Known rows, with every way that one mark hangs from another
K_832[K_64 K_721 K_947]: 16  27  -24  -2  7  54  31  34  8  13  -8  1  4  20  -28  7  -16  -27
K_215[K_389[K_488] K_947[K_832[K_64]]]: 15  -18  22  -33  9  -17  -7  -5  -13  -10  -25  -14  7  -24  27  19  4  11
K_215[K_389 K_947[K_832]]: 17  -12  16  -22  -12  -41  0  9  -20  -16  -13  -4  8  -16  12  42  12  13
K_389[K_215 K_488 K_832[K_64 K_721]]: -14  -4  -3  19  10  14  -21  -32  10  14  12  -4  -10  -4  17  -51  -5  9
K_195[K_832]: 8  -15  -12  22  -9  -49  14  -1  -18  -5  9  16  -1  13  -23  10  14  4
K_195[K_832[K_947[K_215]]]: -1  1  5  15  -8  -10  16  11  -2  -7  -1  13  12  21  -12  20  4  -5
K_195[K_832[K_64 K_721]]: 18  7  -11  20  3  17  23  14  -16  11  -3  10  12  12  -19  -1  -4  -18
K_832[K_64 K_721 K_947[K_215]]: 0  28  -9  -2  3  66  15  34  12  8  -20  0  5  24  -19  16  -24  -31
K_389[K_215[K_947] K_488 K_832[K_64 K_721]]: -6  4  9  28  4  20  -15  -31  6  12  6  -11  -2  -9  44  -40  -11  29
K_64[K_832[K_721 K_947[K_215[K_389[K_488]]]]]: -19  -4  -8  -33  10  19  -6  15  6  8  -21  -4  16  -6  -1  16  -1  -8
K_389[K_215 K_488 K_832[K_64 K_947]]: -16  -2  4  17  9  8  -9  -31  21  5  10  -6  -7  -2  21  -43  -1  12
K_721[K_832[K_64 K_947]]: 33  7  -8  2  -9  16  35  14  3  3  -2  1  25  19  -32  35  -8  -16
K_389[K_215 K_488]: -26  -32  -18  1  -3  -51  -27  -39  7  -8  9  -1  -34  11  -4  -26  11  21
K_488[K_389]: -5  -6  -20  -1  -10  -45  -1  1  -15  -19  23  6  -31  -6  -34  15  10  2
K_389[K_488]: -8  -30  -27  -6  6  -56  -9  -16  0  -6  4  7  -29  12  -25  -2  10  14
K_195[K_832[K_64 K_721 K_947[K_215[K_389[K_488]]]]]: 4  8  21  -17  10  49  9  15  4  4  -15  -4  23  3  9  -7  -5  -26
K_389[K_215 K_832[K_64 K_721 K_947]]: -3  27  -2  26  -3  48  8  0  15  16  11  -2  7  5  9  -28  -11  -6
K_215[K_389[K_488 K_832] K_947]: 1  -18  14  -2  -7  -54  -12  -16  -9  -13  7  -7  -5  -22  30  -3  17  34

Rows
20  6  -10  -10  13  23  11  18  -8  14  -14  7  10  2  -23  22  -10  -22
K_947[K_832[K_64 K_721]]
-3  22  -1  16  -3  21  7  17  12  9  11  12  10  12  -8  8  -7  -4
K_389[K_832[K_721 K_947[K_215]]]
-3  -7  10  -4  5  4  -11  5  -6  -6  -29  5  3  7  -13  38  -12  -18
K_947[K_215 K_832[K_64]]
-5  13  7  -34  10  59  0  23  14  1  -23  -11  5  7  -1  0  -14  -31
K_832[K_64 K_721 K_947[K_215[K_389[K_488]]]]
12  21  4  -7  -2  29  16  24  2  6  3  -3  13  -9  -2  -4  2  -22
K_215[K_389[K_832[K_64 K_721 K_947]]]
-13  -1  -2  13  -23  -34  -12  -18  -13  -24  21  -8  -29  -12  8  3  4  26
K_488[K_389[K_215[K_947]]]
-4  19  -13  -6  -5  30  11  30  12  4  -5  7  1  27  -24  22  -12  -16
K_832[K_721 K_947[K_215]]
-6  32  5  14  -3  43  3  -3  6  3  29  -6  -3  -18  7  -27  -7  -8
K_488[K_389[K_215 K_832[K_64 K_721 K_947]]]
-8  -27  1  -11  -1  -60  -17  -18  -4  -10  13  1  -14  -16  1  -14  24  12
K_215[K_389[K_488 K_832]]
7  -6  12  -7  -3  -24  -7  -6  -8  -1  8  -6  2  -21  30  -8  10  26
K_215[K_389[K_488 K_832[K_721]] K_947]
-10  9  1  23  -8  -12  2  6  9  -4  9  12  1  12  -8  15  1  5
K_389[K_832[K_947[K_215]]]
-25  -26  -5  21  -1  -52  -29  -48  8  -1  23  3  -23  -3  13  -39  13  31
K_389[K_215 K_488 K_832]
22  1  13  -28  -9  -11  5  20  -19  -5  -11  -4  16  -16  12  37  5  5
K_215[K_389 K_947[K_832[K_721]]]
24  22  -7  12  6  44  39  27  -3  15  -2  8  24  15  -16  1  -7  -23
K_195[K_832[K_64 K_721 K_947]]
5  -11  18  2  0  -24  -8  -13  -9  -9  -6  -12  -1  -24  34  -7  7  22
K_215[K_389[K_488 K_832[K_64]] K_947]
-7  -18  20  -49  9  -4  -29  2  -1  -4  -17  0  6  -10  3  20  3  -14
K_947[K_215[K_389[K_488]] K_832[K_721]]
-21  -18  0  25  5  -20  -25  -44  9  2  9  -4  -19  -5  17  -45  2  18
K_389[K_215 K_488 K_832[K_64]]
